Every row comes from one small tree of marks. Brackets hold a mark, then the marks that hang from it, in the order of their numbers. Every link used is in the known rows. Which tree was each row made from?
(in the rows, 128 means zero)
Known rows
[K502 [K532 [K42 K799]]]: [126 110 168 166 190 177 106  83 141  48 141 126  88 155 118 119  68  97
 107 116]
[K179 [K532 K42]]: [158 124 173 161 187 170 130 102 140  70 133 134  92 140 113 131  85 104
 116 107]
[K799 K179 K386 K973]: [154  74 113 186 178 140 170  76 114 114 135 112 115 117 167 134  74 107
 138 161]
[K42 [K799 [K179 K532] [K386 K992] K973]]: [127 104 130 179 167 138 134  63 164  99 163 130 107 124 163 128  89 121
 147 162]
[K114 K386 K456 K973]: [118  82 180 151 138 139 147 113 130  51 120 148  65 162 127 139  97  93
 106 178]
[K386 K532 [K799 K179] [K992 K456]]: [130 107 149 163 164 174 125  76 180  90 130 137  82 138 120 155 113 149
  88 154]
[K179 [K532 [K42 [K799 [K386 K992] K973]]]]: [116 116 150 171 173 154 113  86 157  85 156 135  89 133 143 125  87 109
 147 143]
[K179 K532]: [147 116 175 165 184 162 140  94 136  78 133 135  98 143 120 137  92 120
 111 124]
[K114 K386]: [147  93 167 148 162 154 155 115 140  75 125 126  91 139 123 121  96 115
 106 144]
[K799 [K179 [K532 K42]] K386 K973]: [173 101 116 179 188 143 147  84 132 108 148 129 102 117 157 132  68  96
 143 131]
[K973 [K799 [K179 K532] [K386 [K992 K456]]]]: [167 111 136 170 183 153 115  86 167 101 182 130 117 118 140 115 104 121
 116 152]
[K973 [K799 [K179 [K532 K42]] [K386 K992]]]: [173 111 137 173 181 159 126  94 161  93 168 138 115 105 136 127 110  87
 124 131]
[K114 [K386 [K799 [K179 K532]] K992] K456]: [140 112 169 149 148 146 126 100 187  63 130 163  66 157 137 151 103 115
  92 149]
[K386 K799 K992]: [117  99 182 167 165 169 132  94 158  80 111 125  92 147 125 156 116 121
  92 149]
[K42 K799]: [108 107 173 170 174 175 133  80 128  71 136 117  98 142 124 125  95 120
 120 142]
[K386 K799]: [123  98 174 172 176 168 135  88 134  90 109 130  87 152 122 154 100 120
 100 142]
[K386 [K532 K42] [K799 K179 K973] K992]: [124 100 134 179 173 152 137  80 168  93 120 134  74 136 135 167 102 109
 123 145]
[K42 [K799 [K179 K532] K386 K973]]: [134 102 122 185 182 141 138  61 138 112 162 134 103 126 160 127  74 120
 153 154]
[K179 [K532 [K42 K799]]]: [130 133 178 163 185 179 111  86 147  62 151 136  86 142 112 123  85 110
 123 114]
[K42 [K799 K179 [K386 K532 K992] K973]]: [107  86 115 181 154 151 149  64 152 107 150 134  96 117 150 144 101 132
 142 170]
[K973 K799]: [133  96 165 183 195 160 134  97 119  86 141 119 110 137 123 128 104  97
 120 136]
[K973 [K799 K179 [K386 K992]]]: [154  84 133 181 172 157 148  87 142 102 155 119 127 104 147 129 119  99
 116 158]
[K42 [K799 K386]]: [116  93 156 171 163 177 139  81 118  94 139 128 103 128 134 128  94 126
 120 152]
[K532 [K42 [K799 K179 [K386 K992] K973]]]: [128  90 127 180 164 157 140  74 148  86 155 110 107 113 163 124  88 100
 144 157]

Which tree is each row?
[164 101 125 173 174 143 143  87 158  94 149 126 106 115 160 133  84  99
 136 140]  [K799 [K179 [K532 K42]] [K386 K992] K973]
[118 105 127 186 182 159 138  65 140  87 147 126  80 128 133 138  79 109
 149 135]  [K386 [K532 [K42 [K799 K179 K973]]]]
[160  94 127 163 150 178 160  92 149  91 132 139  97 102 126 150 111 115
 104 137]  [K799 K179 [K386 [K532 K42] K992]]
[123 106 166 158 163 176 130  95 158  73 134 130  85 140 108 138 110 149
  96 145]  [K386 K532 [K992 K456]]
[124 115 142 175 186 153 117  83 131  96 154 137  85 134 142 124  71 110
 153 133]  [K179 [K532 [K42 [K799 K386 K973]]]]
[137  96 147 160 151 182 146 108 141  87 124 145  86 117 112 151 114 122
 104 135]  [K799 [K386 [K532 K42] K992]]
[103  91 167 179 173 143 134  86 151  89 114 118  89 156 146 155 100 117
 118 158]  [K386 [K799 K973] K992]
[126 115 141 184 191 138 132  60 149  87 162 124 100 142 152 126  70 115
 152 144]  [K42 [K799 [K179 K532] K973]]
[131  99 126 184 187 151 137  75 142 104 117 137  70 138 134 166  83 108
 128 136]  [K386 [K532 K42] [K799 K179 K973]]
[153  98 123 177 168 169 139  94 148 102 150 141 103  99 123 143 121  97
 116 140]  [K973 [K799 K179 [K386 [K532 K42] K992]]]
[134  91 117 185 178 156 143  67 124  99 151 113 102 116 161 121  69 102
 150 150]  [K532 [K42 [K799 K179 K386 K973]]]
[162  98 116 184 182 169 141  89 125 113 149 145  97 102 122 144 106  97
 122 132]  [K973 [K799 K179 [K386 [K532 K42]]]]
[ 95 101 155 173 175 150 114  86 165  97 125 135  65 158 127 157 100 148
 113 162]  [K386 K532 [K799 K973] [K992 K456]]
[132 102 148 165 180 177 110  83 133  72 145 138  91 142 126 122  68 102
 110 127]  [K502 [K532 [K42 [K799 K386]]]]
[114  74 158 184 160 146 130  97  99  85 138 150  87 146 134 149 102  80
 120 183]  [K114 K456 [K973 [K799 K386]]]
[113 101 146 167 172 164 108  83 147  82 161 109  94 132 146 110  79 123
 137 158]  [K532 [K42 [K799 [K386 [K992 K456]] K973]]]
[113  87 149 180 159 158 123 101 104  85 134 171  61 138 111 163 106  79
 120 164]  [K114 K456 [K973 [K799 [K386 [K532 K42]]]]]
[126  99 155 159 166 177 108  86 155  60 145 133  97 139 129 123  86 103
 104 133]  [K502 [K532 [K42 [K799 [K386 K992]]]]]
[ 98  94 147 183 182 147 134  85 131 110 108 143  66 157 128 172  93 129
 124 148]  [K386 K532 [K799 K973]]
[119  82 151 167 151 130 140  94 166  73 122 138  72 157 161 151  89 105
 115 174]  [K114 [K386 [K799 K179 K973] K992] K456]
[165  95 119 168 163 180 161  86 128 104 130 143  93 105 124 150  94 113
 110 131]  [K799 K179 [K386 [K532 K42]]]
[156 126 163 163 173 166 121  87 184  74 133 137  87 135 127 151 106 105
  99 124]  [K386 [K799 [K179 [K532 K42]]] K992]
[104  87 184 152 139 137 129 107 144  64 108 162  48 175 125 158 102  97
  98 183]  [K114 [K386 K799] K456 K973]
[104  85 139 184 174 151 140  75 113 106 143 121  99 134 150 127  77 120
 146 163]  [K42 [K799 K386 K973]]
[127 101 155 166 168 186 132  88 121  84 140 128  95 121 126 126  87 112
 121 134]  [K532 [K42 [K799 K386]]]
[137  92 134 176 162 174 151  66 128  96 150 122 113 113 144 128  92 118
 121 154]  [K42 [K799 K179 K386]]
[ 85  90 136 179 156 155 136  78 140 102 140 140  83 130 136 146 104 137
 139 167]  [K42 [K799 [K386 K532 K992] K973]]
[131 113 144 171 171 185 138  70 145  74 141 134  84 120 116 139  94 116
 119 127]  [K386 [K532 [K42 [K799 K179]]]]
